What can hang from each mark
J108: J35 J67 J90 J315 J662
J35: J108 J301
J662: J108
J90: J108 J301
J484: J108
J301: J35 J246
J497: J108
J315: J108

Each row was made from one small tree. The marks that hang from a mark follow it in brackets, in the order of their numbers. Every link used is in the known rows. Write each row's tree.
Known rows
J497{J108{J67 J90 J662}}: [ 0.54 -1.28 -2.06  2.82  0.09 -1.55 -2.62  0.40 -1.63  0.71  0.93 -0.20
  0.48 -1.11  0.87  2.24 -2.84  2.60 -1.86 -1.30 -0.38 -0.94  0.13]
J35{J108{J67 J90{J301} J662}}: [-0.78  1.12 -1.04  0.66  0.78 -0.56  0.94  1.50 -3.40  1.79  2.15 -0.15
  0.41 -1.92  3.01  1.14  1.69  0.75  0.77 -0.46 -0.60  2.03  1.35]
J662{J108{J35 J67 J90{J301} J315}}: [-2.22 -0.55 -2.58  2.64 -2.22 -0.53  0.03 -0.32 -2.86  0.43  0.96  1.73
 -2.41 -0.17 -2.00  2.24  1.81 -0.74  1.19 -0.44 -0.94  2.16  1.59]
J301{J35{J108{J315}} J246}: [ 1.74 -1.84  2.52 -1.71  0.61  1.65  2.22  1.68  2.42 -2.41 -2.06 -1.24
 -1.91  1.79 -3.09 -2.12  1.36 -1.07  0.11  0.85  0.27 -0.49 -2.66]
J315{J108{J67 J90{J301{J35}} J662}}: [-0.85 -0.58  0.02  1.13 -2.13 -0.61  1.94 -0.14 -0.87 -0.23  0.99 -0.42
  1.34 -0.44  1.16  1.14  2.11  0.28 -1.04  0.24  0.77 -0.99  1.23]
J108{J35{J301{J246}} J90 J315 J662}: [ 0.55  2.65  2.44 -2.16 -0.63 -0.39  3.05 -1.68 -1.20 -1.09 -1.33  3.11
 -0.04  0.32 -1.76  4.37 -0.54 -0.78 -0.38 -1.22 -1.03  1.34 -0.60]
J301{J35{J108} J246}: [ 0.64 -1.57  2.19 -2.18 -0.12  1.26  3.80  0.63  3.02 -2.03 -2.33 -1.09
  1.06  1.65 -2.07 -2.50  0.45 -2.86 -1.66  1.64  0.57 -0.96 -1.78]
J484{J108{J67 J315 J662}}: [ 2.27  1.07 -0.19  0.14  2.11  0.08 -4.82  1.65  0.53  0.53  0.10 -1.80
 -1.96 -1.92  2.02 -1.67 -1.46  4.03  0.57 -0.70 -0.05 -0.61  0.09]
J484{J108{J35{J301} J67 J662}}: [-1.36  2.74  1.35 -0.96  0.45  0.26 -1.67 -0.19 -0.94  0.43 -1.49  0.89
  1.40  0.10  2.95  0.71 -1.51 -0.53 -0.93 -0.86 -0.16  0.31  1.58]
J484{J108{J35 J67 J90 J662}}: [-1.02  1.09  0.06  2.35 -0.76 -2.60 -0.80 -1.44 -1.82  1.05 -1.18  1.18
 -0.25 -1.46  2.44  2.25 -1.47  3.08 -2.31 -0.14  1.34 -0.20  1.54]
J315{J108{J662}}: [ 1.70  0.02 -0.82 -0.57 -0.12 -0.22 -1.94 -0.27  3.11 -1.63 -1.33 -1.38
  3.53  2.25  1.69 -3.09 -0.30  1.52 -0.40  1.70  2.40 -2.00  0.26]
J90{J108}: [-0.65 -0.94 -0.80 -1.38  0.70  0.22 -0.96 -1.77  3.46  0.59  0.57 -1.89
  2.24  0.12  1.04 -3.64 -1.47 -0.61 -0.81  2.15  0.64 -2.61  0.34]
J301{J35{J108}}: [ 0.45 -1.85  1.07 -0.44  0.43  0.03  1.20  0.55  2.77 -1.10 -1.76 -1.25
  1.39  2.49 -0.13 -3.14  0.63 -1.25  0.05  2.14  2.37 -1.41 -1.06]
J35{J108{J90 J315 J662} J301}: [ 0.60  2.64  2.45 -1.59  1.23 -0.15 -0.99  1.15 -2.51 -1.34  0.21  0.32
  0.40  1.18  2.66  1.37  1.07  1.33  2.34 -1.48 -0.77  1.55  0.48]
J108{J67}: [ 0.75 -2.02 -2.69  1.52  0.46  0.28 -0.46 -0.76  2.80  2.06  2.11 -0.60
  1.73 -1.30 -0.29 -3.45 -2.60 -0.60 -1.33 -0.27  1.18 -0.68 -1.58]
J484{J108{J90{J301} J315}}: [-0.80  2.80 -0.83 -2.28 -1.45 -1.14 -0.25 -2.67 -0.31  0.96  1.00 -1.09
 -0.01 -3.39  0.97  2.06  1.52 -0.62  1.22  0.72 -1.43 -0.82  2.39]
J108{J35{J301{J246}} J67 J315}: [-0.47 -0.38  0.91 -0.21 -0.34  2.64  2.66 -0.61  0.37  0.29  0.53  1.90
 -0.61  0.27 -3.47  0.33 -1.04 -3.12 -0.60 -2.38 -1.56  1.48 -2.86]
J662{J108{J35}}: [-0.93 -0.88 -1.76  0.35 -1.43 -0.89 -0.93 -1.18  2.56 -1.50 -2.85  1.16
  1.94  3.13 -1.55 -1.76 -0.89 -1.84 -0.39  2.42  1.87 -0.06  1.25]
J35{J108{J67 J90{J301} J315}}: [-0.93 -0.50 -1.27  1.99 -0.07  0.45  0.76  0.88 -2.92  1.65  3.40 -0.53
 -1.87 -1.79  0.63  0.60  2.44  0.39  1.97 -1.27 -1.22  1.82 -0.14]
J497{J108{J67 J90 J315 J662}}: [ 1.65 -1.51 -1.55  3.55  0.83 -1.14 -4.19  1.31 -2.26  0.31  1.40 -0.38
 -2.37 -0.80 -0.09  2.36 -2.01  4.06  0.10 -1.95 -0.60 -0.36 -0.83]
J108{J35 J67 J90{J301} J315 J662}: [-0.01  0.58 -1.70  2.26  0.24 -1.70  0.64 -1.04 -2.97  2.64  1.51  2.33
 -2.17 -2.01 -0.36  3.55  1.08  1.78  1.36  0.08  0.65  1.83  0.07]
J315{J108{J67 J662}}: [ 1.48 -1.36 -1.35  1.94  0.01  0.77 -2.16  0.92  1.86 -0.52  0.41 -1.37
  2.03  1.18  1.69 -3.41 -0.91  2.57 -1.21 -0.18  1.79 -1.09 -0.40]
J497{J108}: [ 0.39 -1.45 -2.72 -0.30 -0.14 -0.41 -2.42 -1.22  2.81 -0.09 -0.90 -1.51
  2.59  1.18 -1.10 -1.03 -2.29 -1.37 -0.71  1.08  0.32 -2.67 -0.52]

Write each row's tree
[-1.70 -0.14 -1.03 -1.10  0.62  0.14  0.03 -1.98  0.85  1.26 -0.04 -0.25
 -0.85  0.46 -1.28 -0.16  1.81 -1.57  2.32  2.97  0.26 -1.15  0.73] : J90{J108{J35 J315} J301}
[ 3.37 -0.90 -1.61  1.39  2.64  0.11 -3.51  1.49  1.22  1.36  1.37 -0.28
 -1.52 -1.26  0.29 -2.32 -1.68  3.18  1.14 -0.79  1.05  0.30 -2.03] : J108{J67 J315 J662}
[-0.27 -0.11  0.33 -0.49  1.85 -1.40 -1.31 -1.49  1.53  0.41 -2.00  0.66
  0.99  1.63  1.36 -1.26 -0.99  1.51 -0.49  3.33  2.25 -1.60  0.87] : J90{J108{J35 J662}}
[-0.71  1.72  2.64 -1.19  0.03  1.63  3.02  1.84 -3.09 -0.66  1.23  0.58
  1.16 -0.72  1.76  1.52 -0.48 -0.49 -1.67 -3.32 -3.15  2.56 -0.11] : J35{J108{J67 J90 J662} J301{J246}}
[ 0.45  2.62  1.59 -3.41  1.84  0.74 -0.99  1.54  0.23 -1.16 -0.74 -0.49
  3.37  2.27  3.37 -1.39 -0.14 -1.23  1.51  0.03  0.16  0.65  0.72] : J35{J108{J662} J301}
[ 0.96  0.78  2.24 -5.15  1.61  1.14  1.43  0.74  1.28 -0.66 -0.68 -1.61
 -1.93 -1.09 -1.59  0.12  1.69 -1.13  1.01  2.41 -1.95 -1.45  0.36] : J90{J108{J315 J662} J301{J35 J246}}
[-1.40 -1.39 -1.44  0.90 -1.92 -1.21  3.78 -1.94  0.27  2.46  2.71  0.36
  1.17 -3.02 -0.78  1.19  0.59 -2.65 -1.24  0.39  0.10 -0.62  0.12] : J108{J67 J90{J301{J35}}}
[-1.01 -2.79 -1.60  3.96 -2.10  0.65  0.57 -1.29  1.87 -0.24 -0.59  0.27
  1.74  2.62 -0.96 -2.87 -0.13  0.15 -1.72  0.26  2.75 -1.14 -1.19] : J315{J108{J35 J67}}
[-1.19  1.21  0.96 -3.23 -1.43  1.24  4.36 -2.80  2.53 -0.40 -1.66  1.93
  3.62  1.14 -2.69  0.34 -1.44 -5.51 -1.58  0.12 -0.60  0.02 -0.95] : J108{J35{J301{J246}}}
[-0.31 -1.83 -0.08  0.60  1.12  1.58  0.53  2.55 -0.25  0.83  1.15 -1.50
 -2.33 -0.12 -0.82 -1.79  3.06 -1.22  2.51  0.14  0.11  0.60 -1.37] : J90{J301{J35{J108{J67 J315}}}}
[-2.16  1.97  0.52 -3.02 -2.50 -1.95  2.46 -3.05  1.01  0.39 -0.61 -1.06
  1.96 -2.47  1.04  2.21  1.36 -2.92 -1.15  2.14 -0.53 -2.32  3.18] : J484{J108{J90{J301{J35}}}}
[ 0.28  1.39 -0.10 -0.56 -1.08 -1.34 -1.61 -2.35  0.98 -0.40 -0.06 -1.11
 -0.43 -1.81  0.82  0.29 -0.46  1.86 -0.34  0.05 -0.07 -1.47  1.13] : J484{J108{J90 J315}}
[ 0.59 -0.62 -1.73  0.60  0.85 -1.84 -2.73 -0.49  0.88 -0.34 -3.31  0.80
  1.39  2.66 -0.74  1.23 -2.07  0.59 -0.50  2.18  2.06 -1.68  0.30] : J497{J108{J35 J662}}
[ 1.82 -1.63  1.90  2.97  1.50 -0.80 -0.59  3.03 -2.26 -0.54  0.16 -0.19
 -3.54  0.44  0.94  0.09  1.30  4.39  0.60 -0.90  1.27  0.84 -1.46] : J301{J35{J108{J67 J90 J315 J662}}}
[ 2.23 -0.12  3.59 -1.19  0.62 -0.40  2.40  1.86 -0.78 -2.81 -1.89  0.13
 -2.60  0.76 -1.35  1.37  1.48  2.11 -0.41  0.27  0.17  0.25 -1.51] : J301{J35{J108{J90 J315 J662}} J246}
[ 0.48  4.06 -0.20 -2.96  0.13 -1.81 -1.81 -1.24 -1.20  0.66  0.27 -1.12
 -0.37 -3.15  2.45  2.96  1.25  1.48  1.67  0.97 -1.14 -0.39  3.08] : J484{J108{J90{J301} J315 J662}}
[-1.71  0.22 -0.05 -1.65  1.05  1.07  2.53  0.12 -0.87  1.71 -0.16  0.14
 -0.66 -1.72 -0.59  0.67  0.25 -1.39 -1.25  1.24 -1.87  0.23  0.62] : J90{J108{J35 J67 J662} J301{J246}}
[-1.14 -1.28 -1.11  0.89 -1.81 -0.01  0.27  0.69 -1.45 -0.43  1.46  0.07
 -2.43 -0.65 -1.80  1.04  1.92 -1.23  0.90 -0.41 -1.60  0.83  1.30] : J662{J108{J67 J90{J301{J35}} J315}}
[-1.25 -0.21  1.36  1.56 -0.01  1.48  0.32  1.21 -2.83  0.11  2.81 -0.04
 -0.89  0.26  1.30  0.04  0.63  0.10  1.15 -3.66 -1.66  2.00 -1.01] : J35{J108{J67 J90 J315} J301}
[-2.12  1.40  0.00 -1.93 -1.62  0.59 -0.38 -1.30  1.36 -2.01 -2.49  1.67
  3.44  3.87 -0.54 -0.65 -0.72 -4.55  0.14  0.61 -0.09  0.58  1.78] : J662{J108{J35{J301}}}
[-0.34  0.71 -0.10  0.20  0.97  0.27 -0.05 -0.41 -0.16  1.28  0.09  2.14
  2.31  0.78  1.17  0.03 -1.99 -1.28 -0.42 -0.92  0.82  1.25 -0.43] : J108{J35{J301} J67 J662}
[ 1.50 -3.18  1.99  0.87  0.77  2.47  1.95  2.93  0.91 -1.24 -0.36 -1.42
 -3.28  0.73 -3.05 -2.57  0.81 -0.08 -0.44 -0.97 -0.38  0.46 -3.77] : J301{J35{J108{J67 J315}} J246}
[-1.08  0.99  0.08 -1.24 -0.99  1.15 -1.72 -0.32  0.91 -2.46 -2.20  1.56
  0.59  3.94 -1.68 -0.48  0.04 -2.88  1.97  0.03 -0.31  1.15  0.78] : J662{J108{J35{J301} J315}}
[ 1.33  1.29  0.21  1.40  0.55 -1.23 -3.31  0.36 -1.60  0.77  0.84 -0.82
 -2.17 -3.05  2.53  0.80 -1.08  4.95 -0.34 -1.44 -0.43 -0.07  0.69] : J484{J108{J67 J90 J315 J662}}
[ 1.20  0.69  1.52 -0.84  1.04  2.06  1.10  0.78 -0.60 -0.05 -0.12  2.10
 -1.13  0.02 -2.00  1.18 -1.20 -0.96 -0.27 -2.29 -1.21  2.00 -2.06] : J108{J35{J301{J246}} J67 J315 J662}
[-1.20  0.00 -2.91  1.12 -1.40  0.23 -0.96  0.41 -1.86  0.46  2.67 -0.23
 -1.53 -1.68 -0.85  0.73  1.11 -0.62  1.49 -1.12 -2.28  1.63  1.68] : J662{J108{J67 J90{J301} J315}}
[ 0.26 -3.08  1.32  3.79 -0.09 -0.07  0.83  1.47 -1.37 -0.26  1.13 -0.31
 -3.19  0.37 -0.64 -0.66  0.99  2.16  0.25 -1.23  1.24  0.25 -2.00] : J301{J35{J108{J67 J90 J315}}}
